Each row was made from one path, in order. Every step used is in the known rows, and no mark comes twice. Write each row's path.
(in the rows, 100 means zero)
Known rows:
buse pite zazo: 95	106	103	107	123	106	94	121	93	76	80	88	108	70	100	113	94	103	103	101	116	85	72	102	109	100	106	71	102	120	78	108	109	64	102	99	118	118	127	89	101	92	100	146	103	114	82	105	87	91	106	62	64	119	88	108	91	108	92	105	110	77	113	125	115	88	129	137	109	116	95	139	107	118	127	97	72	124	88	106
pite nalem kuropun buse pora: 95	95	89	104	95	126	104	75	100	130	133	112	84	103	95	88	108	99	116	108	98	113	124	102	172	126	100	97	75	106	80	113	136	138	83	100	46	148	131	124	121	85	74	116	117	95	108	84	129	65	131	133	117	84	92	81	69	60	89	113	80	113	98	104	82	115	102	84	63	137	125	92	101	47	79	118	118	88	116	50
neno nalem kuropun buse pora: 88	144	102	95	110	136	100	78	94	93	106	115	139	114	83	86	83	111	126	83	133	134	112	99	129	131	46	97	92	108	86	108	100	141	74	83	53	125	136	149	86	90	97	95	78	123	115	79	118	79	134	125	138	75	76	105	74	102	78	103	78	130	106	103	54	115	89	131	96	88	123	92	125	60	67	96	93	74	116	49
pora buse: 116	87	111	131	95	71	113	106	77	115	69	115	138	94	88	122	96	100	101	113	81	76	117	124	121	124	84	124	112	135	99	103	96	123	105	80	108	78	94	78	104	93	108	83	118	71	70	78	97	136	72	92	127	142	86	100	110	125	89	105	95	107	87	107	107	82	78	113	122	47	94	91	101	109	84	105	93	78	119	110
kuropun buse pite: 91	105	117	108	120	125	105	113	85	83	96	104	102	86	86	100	58	85	104	94	96	95	84	93	121	141	101	101	102	107	101	118	106	84	100	92	94	108	130	94	93	97	94	128	63	110	115	112	123	113	93	93	85	85	79	117	127	133	88	108	106	97	124	98	125	86	91	122	93	86	83	89	84	121	120	88	76	85	99	76
neno nalem: 97	138	101	112	95	113	104	97	95	107	90	94	138	126	89	123	88	123	139	99	103	106	111	95	88	104	78	100	129	123	91	98	96	118	115	71	99	92	131	134	55	106	107	87	102	120	96	77	88	122	85	79	110	95	96	106	96	126	75	98	95	97	113	96	79	100	112	157	127	62	99	99	136	113	88	76	134	83	94	89
neno nalem sisamo: 98	144	130	101	114	89	97	115	97	128	107	116	107	109	96	112	120	138	140	89	96	134	90	88	111	91	71	93	103	128	96	68	110	112	101	92	107	86	127	128	73	118	104	64	133	111	106	94	89	135	107	86	111	88	104	119	100	120	85	86	96	65	111	123	84	93	74	175	111	52	109	98	134	116	81	84	111	78	105	104
nalem neno movo pite: 68	118	77	52	71	92	116	109	112	80	108	72	109	122	94	74	98	88	87	115	115	112	47	102	77	90	99	118	111	73	130	98	79	113	144	101	126	88	70	93	110	84	104	92	73	108	107	88	94	97	51	109	109	100	65	106	103	137	111	90	111	113	73	82	118	90	90	82	124	124	84	85	108	105	122	105	97	106	62	121
movo pora buse pite zazo: 117	83	94	91	142	74	79	122	58	60	41	128	104	65	109	114	106	126	91	101	108	106	77	118	98	118	104	55	99	76	76	103	90	46	71	121	96	79	97	73	127	84	108	139	105	83	62	89	129	70	101	63	82	141	116	106	112	113	66	124	117	91	123	123	128	112	132	105	102	96	104	145	104	118	98	108	58	109	102	131
sisamo nalem: 97	115	121	116	92	124	100	102	95	129	98	97	121	112	96	122	98	76	112	99	100	107	104	100	99	87	110	125	104	119	117	85	79	123	113	100	94	121	111	91	70	115	95	92	113	101	78	112	110	109	73	91	101	110	96	92	88	98	85	79	92	91	106	106	69	112	108	154	141	60	98	108	100	117	101	72	106	87	108	81
movo pite: 71	115	80	88	76	106	127	128	93	128	87	85	114	106	108	119	101	110	109	116	104	100	99	101	118	110	112	104	102	115	121	90	78	123	153	92	107	82	110	88	66	110	113	105	81	108	89	67	112	102	51	83	103	112	68	104	108	144	107	121	116	85	85	97	130	56	92	152	116	91	86	114	115	109	112	98	117	87	85	100
neno movo: 92	98	91	100	100	112	119	104	113	111	106	50	131	133	86	104	88	95	94	111	78	97	52	109	101	120	84	128	148	104	109	116	117	118	93	91	93	80	119	107	88	78	97	146	113	87	92	86	103	104	82	97	101	98	76	88	82	106	95	87	87	75	97	77	82	69	110	106	134	46	99	82	123	110	85	104	114	101	62	95
zazo pite nalem kuropun buse pora: 99	94	88	63	110	130	94	101	101	134	123	108	50	92	92	85	107	109	119	100	107	110	140	101	175	151	129	67	33	87	71	104	133	130	73	101	65	139	130	89	131	81	71	129	72	75	116	101	131	51	148	107	120	74	112	86	73	31	104	105	86	108	67	117	117	107	113	95	53	127	126	97	82	62	93	123	103	106	138	66
zazo pite nalem: 103	77	92	96	92	94	99	139	115	164	103	91	69	120	108	114	115	120	127	115	82	74	131	90	131	118	142	56	70	98	73	87	131	105	107	87	113	100	117	84	87	92	85	109	104	84	94	96	111	101	99	69	104	106	137	89	93	58	104	112	97	75	93	108	125	92	143	118	86	87	107	112	103	106	117	115	139	124	120	100
pite nalem neno: 99	77	109	114	73	87	100	70	122	121	117	119	102	99	100	100	127	106	116	127	101	81	121	101	105	58	118	113	103	115	81	91	122	103	125	92	103	122	85	103	99	98	83	65	124	116	97	86	77	111	95	102	97	105	116	94	103	59	114	112	88	108	78	101	97	112	103	88	97	167	94	87	94	109	120	104	129	114	116	104
nalem kuropun buse pora: 87	112	91	86	110	141	107	80	96	103	113	101	146	99	77	74	93	95	111	97	125	128	112	109	168	148	73	116	82	135	109	104	103	148	83	95	54	133	124	102	114	100	83	115	71	92	107	79	120	72	110	117	134	84	55	99	73	98	94	114	87	121	79	102	82	95	70	113	85	110	111	90	95	51	78	109	89	78	120	59
neno nalem kuropun buse pite: 103	138	112	96	122	149	83	116	89	52	97	116	94	99	90	91	66	115	111	60	127	108	111	96	86	123	74	84	78	92	93	100	96	104	80	73	94	114	137	123	89	116	89	105	64	127	126	115	102	108	149	89	104	55	88	118	86	119	94	83	92	83	140	114	90	114	117	104	71	87	120	79	107	92	99	61	96	95	112	65
kuropun nalem neno movo: 91	101	110	110	96	119	116	74	119	98	141	62	105	113	93	75	105	87	78	84	81	115	61	84	74	63	92	143	125	106	121	131	104	102	112	109	91	96	72	119	69	87	113	93	89	108	134	133	61	107	97	130	97	76	95	103	112	104	107	94	91	117	103	70	72	105	73	80	101	105	77	78	91	122	88	123	109	118	64	98
movo pora buse: 114	78	79	101	112	69	106	123	79	106	55	124	147	103	82	115	98	114	96	126	91	115	102	128	118	114	94	96	123	90	102	99	86	112	80	104	74	56	85	67	102	89	103	102	99	79	60	56	126	102	56	90	119	127	108	97	112	123	67	134	116	103	89	100	110	98	73	105	120	45	102	108	98	105	72	109	119	88	115	112
movo neno nalem kuropun buse: 119	143	68	126	62	125	78	80	103	95	81	110	93	141	96	105	98	113	90	118	137	98	121	86	63	127	69	94	98	100	108	97	74	113	91	76	83	82	130	121	83	123	122	102	71	107	134	92	100	108	136	106	112	45	100	121	55	123	112	105	93	103	106	103	66	89	102	117	88	90	102	96	118	99	93	93	129	88	124	62
nalem neno movo pite zazo: 80	110	75	78	80	82	103	80	104	84	106	48	90	118	96	85	125	109	77	120	109	103	44	99	78	88	110	85	123	70	115	116	83	88	145	126	118	90	64	103	111	70	115	132	100	110	107	130	87	76	64	80	88	129	83	108	92	123	119	91	114	116	75	95	116	82	128	90	116	156	84	124	118	127	108	127	71	132	57	126
pora buse pite nalem neno: 122	66	121	100	103	57	90	88	93	69	82	162	78	51	109	94	93	90	103	106	103	53	127	107	96	79	105	95	79	99	69	94	121	72	100	92	143	127	81	86	127	81	89	61	101	95	84	119	87	113	115	114	80	117	114	102	131	67	117	89	105	118	112	114	112	136	93	57	82	151	105	91	75	107	134	82	71	109	131	126
zazo pite nalem neno: 98	74	116	76	77	90	93	108	118	137	118	106	73	104	100	93	106	111	113	116	97	86	137	93	118	88	132	65	56	89	77	86	125	99	119	95	129	119	96	73	112	88	83	65	96	90	101	114	80	90	104	80	106	108	137	100	102	51	129	103	108	104	62	117	128	119	113	95	78	140	92	107	86	112	126	111	122	129	131	110
pora buse kuropun: 110	60	117	126	129	71	110	92	99	82	75	111	157	77	108	116	92	80	116	89	99	80	129	131	102	105	98	103	123	137	91	92	88	106	78	86	125	71	97	83	118	112	106	75	129	82	80	59	95	123	90	103	129	142	90	101	129	122	98	100	106	109	88	94	108	90	90	85	118	77	110	110	95	80	88	104	93	75	119	138
pite nalem: 95	97	99	125	88	93	110	97	105	158	105	100	90	114	109	118	124	111	120	132	83	79	118	92	116	99	116	96	110	114	84	101	124	110	112	85	93	111	120	122	86	99	83	104	141	104	80	87	105	113	90	94	88	116	115	87	84	72	95	115	85	79	109	89	105	85	130	122	105	92	109	101	101	102	98	95	142	100	101	88
pite zazo: 98	101	100	136	101	94	102	90	103	111	100	66	126	102	73	127	117	107	106	124	105	93	75	101	116	116	105	94	125	139	91	111	101	101	116	99	88	97	112	108	78	89	100	136	138	96	79	97	85	108	76	55	96	133	91	99	77	108	105	113	92	93	90	114	105	76	135	165	125	105	94	134	116	114	95	124	100	118	85	100
zazo pite nalem sisamo: 116	89	111	93	114	88	94	141	103	179	125	126	9	92	108	115	121	144	141	99	75	120	115	82	155	116	143	59	41	100	75	61	135	88	101	106	111	108	115	88	112	110	83	88	131	78	94	100	104	102	118	69	94	94	140	100	100	55	118	92	115	52	83	132	131	84	90	141	66	84	115	112	105	107	109	119	116	108	130	115
pora buse kuropun nalem: 110	65	115	160	128	72	104	77	89	104	87	93	128	52	118	118	84	74	100	63	86	91	136	97	79	104	114	103	111	130	98	112	97	96	72	101	103	66	85	98	82	132	117	58	117	83	103	88	80	126	101	120	97	113	112	104	140	125	94	120	105	109	118	87	111	89	77	86	92	73	105	113	86	81	79	114	87	84	111	119

Which path is each row?
116	110	111	118	94	122	83	79	90	109	120	102	101	116	90	102	89	83	93	89	114	120	112	99	101	106	96	129	70	91	130	91	81	139	101	103	66	138	113	101	110	125	97	92	89	94	99	134	130	101	110	93	114	81	83	90	68	89	96	65	82	110	93	110	87	111	112	121	95	78	110	94	73	83	91	86	95	85	114	40 => sisamo nalem kuropun buse
120	114	126	105	116	124	63	95	79	45	95	105	56	81	108	107	91	93	92	68	135	106	99	99	102	119	120	78	59	74	95	100	83	80	88	125	80	148	116	90	127	115	94	148	102	113	108	168	132	72	152	65	73	86	104	99	70	89	99	62	91	89	131	139	86	127	143	115	81	115	109	125	74	101	117	84	49	125	111	61 => sisamo nalem kuropun buse pite zazo
84	98	100	82	90	109	107	85	134	81	123	70	132	123	77	70	91	83	82	116	97	99	60	110	92	72	84	143	133	107	104	106	98	115	115	103	105	100	85	101	115	83	102	106	92	105	103	101	79	115	76	98	115	90	72	98	92	98	112	86	90	110	77	84	74	96	90	74	126	105	80	70	104	106	106	95	109	109	74	109 => nalem neno movo
137	82	106	111	113	82	86	119	93	72	74	138	77	51	120	109	96	101	108	66	110	48	151	131	107	96	99	81	69	100	66	83	117	94	67	79	114	127	104	83	139	98	95	97	107	82	68	92	105	94	157	108	91	102	111	90	89	65	109	89	84	91	117	123	116	115	122	52	61	116	130	91	89	69	100	68	79	109	131	107 => pora buse pite nalem kuropun
77	115	96	38	64	106	100	88	99	81	114	89	77	122	108	84	96	75	81	102	106	108	59	106	53	82	104	128	99	57	146	90	59	117	151	121	117	115	63	96	106	95	106	84	87	114	108	134	106	74	59	116	93	103	91	96	97	120	96	58	109	122	95	96	88	127	99	88	139	112	82	90	103	120	119	81	72	103	79	107 => sisamo nalem neno movo pite
116	114	106	109	94	120	97	103	116	94	104	106	134	118	101	102	109	95	105	74	123	116	130	119	92	98	101	123	76	120	112	62	83	144	93	95	88	138	107	92	106	122	101	96	114	103	71	95	100	104	95	83	114	93	80	84	48	82	93	76	68	89	85	127	70	115	112	127	116	76	114	100	98	72	86	62	108	109	110	67 => sisamo nalem kuropun
75	112	71	69	82	107	125	126	97	105	103	49	98	122	95	102	85	96	92	111	82	108	57	100	105	114	91	103	136	91	124	108	88	120	141	100	96	69	100	110	94	90	103	143	84	101	97	82	111	81	55	102	98	103	67	93	89	140	102	90	109	89	90	79	120	61	111	113	131	63	89	104	128	103	100	104	101	85	58	108 => neno movo pite
119	152	88	101	74	91	89	103	112	112	83	130	92	135	118	118	113	138	123	127	112	119	100	76	78	102	70	78	105	125	113	72	76	86	102	91	116	76	114	119	65	136	130	87	137	108	112	78	84	137	119	99	101	64	115	127	84	122	107	97	105	62	117	125	57	81	54	154	121	73	96	111	130	128	92	91	108	85	115	111 => movo neno nalem sisamo
84	111	69	88	63	88	115	116	89	149	94	88	69	114	115	127	132	110	112	130	96	95	109	89	120	98	134	74	104	99	94	94	103	106	141	93	106	101	107	114	71	103	92	94	112	105	84	69	111	86	69	96	82	112	112	91	100	110	102	114	96	85	101	85	144	71	131	126	102	116	110	113	117	104	117	105	119	94	92	104 => movo pite nalem
79	98	92	76	42	80	111	100	101	123	110	106	67	102	118	110	138	110	97	133	120	85	124	85	91	64	138	81	85	93	102	88	102	91	154	106	121	125	66	94	82	102	92	69	99	118	101	99	95	85	71	102	90	110	109	95	108	97	123	121	108	106	79	95	134	99	106	84	93	186	97	104	98	106	130	101	117	103	101	113 => movo pite nalem neno
105	53	131	139	117	74	99	58	95	84	93	116	130	63	106	90	93	65	87	69	98	82	138	100	63	65	104	111	99	124	106	103	85	91	85	112	132	84	49	82	104	127	119	26	105	102	113	107	54	133	108	126	107	118	114	115	150	114	113	113	107	145	92	91	98	118	65	55	84	125	90	103	75	93	100	126	78	88	115	138 => pora buse kuropun nalem neno
100	56	118	120	126	70	98	59	105	64	103	79	125	76	111	76	91	62	75	58	70	92	91	101	42	62	98	128	127	95	116	116	95	82	69	116	116	71	48	107	123	97	114	66	116	85	126	123	66	123	120	145	107	108	119	107	137	97	115	87	101	134	109	68	95	123	76	18	100	96	92	86	80	87	84	124	77	97	88	133 => pora buse kuropun nalem neno movo
102	91	96	95	82	98	100	70	128	110	137	82	88	132	104	86	118	95	96	129	74	94	73	96	86	61	93	116	124	82	97	115	133	99	111	99	109	110	82	124	103	72	86	109	126	102	103	118	85	95	98	114	96	101	115	87	89	61	125	81	82	106	93	77	85	106	125	53	104	126	101	77	103	98	109	103	129	121	85	105 => pite nalem neno movo
118	155	68	116	62	114	91	106	125	72	71	115	126	135	116	104	93	120	111	113	140	80	135	98	63	110	69	82	105	124	97	72	75	124	85	66	106	86	121	115	82	123	127	93	97	111	98	49	71	115	133	90	116	60	92	105	44	100	109	114	89	82	87	118	52	94	119	126	109	83	105	110	132	82	89	69	136	102	123	77 => movo neno nalem kuropun
96	93	116	118	110	116	95	101	88	106	112	119	58	82	107	111	80	94	99	107	88	88	98	84	129	120	124	85	97	97	82	120	121	70	101	91	98	133	131	116	89	99	77	129	99	112	116	135	133	89	127	108	67	84	118	97	128	92	101	108	102	87	146	82	122	94	121	113	74	114	102	92	81	124	119	101	105	93	104	75 => kuropun buse pite nalem
106	84	81	68	146	96	99	156	83	57	65	108	119	86	105	93	68	100	71	82	87	108	59	116	92	116	86	93	132	56	97	109	85	78	52	110	99	58	93	80	129	69	104	149	78	81	72	93	137	67	97	107	88	108	98	98	112	117	65	104	130	95	134	97	109	107	100	57	115	27	98	101	107	96	84	89	68	91	83	130 => neno movo pora buse pite
105	110	94	136	96	130	100	91	97	106	122	90	116	114	79	96	97	104	92	101	114	109	106	116	128	135	94	126	87	129	113	95	103	128	96	90	67	104	119	96	114	120	96	121	91	97	114	90	106	115	105	91	137	81	70	100	77	113	117	101	81	95	72	104	102	77	101	114	82	93	108	76	90	72	83	102	111	88	116	68 => nalem kuropun buse
83	88	125	122	114	106	108	67	121	96	115	91	145	70	102	86	94	70	108	65	98	114	124	92	65	60	110	111	101	129	123	94	94	92	97	111	116	103	71	99	69	133	108	39	104	125	132	96	46	126	106	120	103	95	103	111	133	105	102	133	104	110	91	90	89	108	68	87	96	159	92	107	86	92	112	108	101	114	97	124 => buse kuropun nalem neno
84	94	121	128	88	115	115	73	111	115	137	96	128	100	88	92	109	76	93	86	105	112	112	92	85	73	95	131	87	139	120	110	102	104	118	102	96	111	76	90	68	104	111	49	89	112	116	123	54	129	80	118	102	91	96	114	122	101	115	129	89	123	85	91	80	107	63	117	88	143	69	91	86	131	98	112	120	112	110	90 => kuropun nalem neno
105	142	69	112	60	99	108	101	106	106	63	107	117	156	111	125	92	116	113	124	118	86	115	85	66	110	69	92	132	127	104	93	81	103	110	78	115	71	130	128	50	110	127	88	104	120	104	62	76	120	103	97	97	75	107	116	64	128	95	117	103	87	120	95	54	89	100	151	136	77	90	121	132	114	104	75	134	90	110	91 => movo neno nalem
105	82	88	44	134	79	100	122	100	30	58	135	120	84	94	56	74	89	59	93	103	106	59	121	71	81	80	98	125	58	107	100	79	58	67	122	121	73	62	72	158	70	110	110	58	90	79	103	113	76	92	118	96	105	104	108	134	105	81	102	131	113	105	108	97	128	75	32	104	89	89	84	84	103	105	86	60	106	90	140 => nalem neno movo pora buse pite
92	106	116	75	84	98	94	70	122	77	121	91	121	125	99	79	91	64	83	94	94	119	71	98	60	70	86	149	124	66	130	104	89	116	115	119	108	124	83	102	122	98	101	87	101	111	111	128	87	99	75	110	92	99	97	95	89	85	100	57	97	115	95	103	58	134	97	86	146	95	80	82	94	106	104	78	89	108	77	99 => sisamo nalem neno movo
109	101	125	103	124	108	80	109	86	138	129	131	11	73	118	105	105	117	116	91	72	121	103	71	140	125	121	75	71	91	87	92	133	49	86	112	103	133	122	118	117	111	85	117	132	101	117	133	131	105	147	115	54	72	123	112	134	83	108	87	112	63	143	109	130	94	67	112	56	105	112	82	89	121	115	111	68	89	107	95 => kuropun buse pite nalem sisamo
91	112	67	81	75	93	112	117	107	131	107	92	48	106	133	115	143	126	108	103	112	95	131	105	115	95	130	79	69	103	100	64	107	126	128	88	98	116	91	98	91	116	87	111	97	106	79	57	107	88	102	84	100	94	91	78	71	90	129	107	90	83	75	107	124	75	137	84	75	125	124	112	106	60	102	93	121	104	100	95 => movo pite nalem kuropun
103	58	78	111	152	92	100	98	87	84	81	73	114	87	122	86	95	88	66	60	58	135	71	96	70	94	102	95	144	72	121	125	85	82	35	134	85	29	76	122	97	95	115	108	109	87	112	88	113	90	120	130	107	111	133	99	123	113	64	119	114	99	130	67	106	101	95	47	101	41	115	107	94	82	63	123	100	97	69	135 => neno movo pora buse kuropun nalem
101	75	98	69	89	90	88	117	134	114	135	81	54	117	98	70	109	105	109	111	70	90	87	93	104	86	131	94	81	65	86	108	143	100	104	97	116	99	82	100	128	74	81	97	95	84	116	132	84	91	100	90	107	97	138	87	90	43	122	86	95	103	78	91	109	108	138	54	92	110	95	84	95	108	117	112	134	131	91	122 => zazo pite nalem neno movo
109	81	92	87	107	100	105	87	87	85	91	99	114	101	89	72	110	98	52	95	66	130	68	102	56	76	92	126	118	76	122	134	87	95	80	129	84	62	49	99	99	76	118	73	83	80	110	126	105	92	87	147	111	111	126	94	128	95	77	124	105	130	99	79	109	134	77	42	95	84	81	85	90	123	70	130	104	105	81	120 => kuropun nalem neno movo pora buse
108	83	91	71	137	89	102	142	68	73	35	147	137	61	104	100	73	108	94	88	107	101	103	123	108	110	84	79	103	89	90	97	87	71	69	109	106	80	91	64	111	85	99	109	71	93	58	65	136	88	92	93	103	120	97	109	132	123	64	124	122	85	123	117	117	116	73	93	106	58	97	106	95	107	105	84	74	92	118	125 => movo pora buse pite
108	110	106	115	134	128	73	93	94	46	106	86	82	77	83	90	104	104	91	86	134	95	79	109	112	144	105	75	70	110	78	108	96	69	85	104	85	116	122	89	136	103	96	162	86	103	105	125	116	77	152	61	87	90	82	108	72	102	120	96	97	93	98	127	120	99	136	110	63	137	106	107	92	95	111	110	66	117	101	76 => nalem kuropun buse pite zazo
124	64	111	118	109	62	95	116	85	93	83	142	78	65	114	127	91	101	109	88	82	56	138	100	114	105	120	87	88	92	62	110	121	76	84	80	125	124	107	94	109	85	88	103	112	90	70	104	121	105	115	112	78	122	117	97	126	83	106	94	99	86	146	103	121	112	120	90	93	88	108	99	95	108	114	82	85	92	124	117 => pora buse pite nalem
75	110	84	80	73	118	124	96	101	82	121	53	74	110	106	81	110	81	71	94	98	123	66	64	58	70	112	125	105	75	143	130	84	102	138	118	110	86	59	109	74	96	122	92	63	112	134	135	80	96	72	137	86	87	90	108	124	134	124	102	116	127	103	72	110	96	85	78	100	123	64	94	92	127	113	122	92	106	71	113 => kuropun nalem neno movo pite
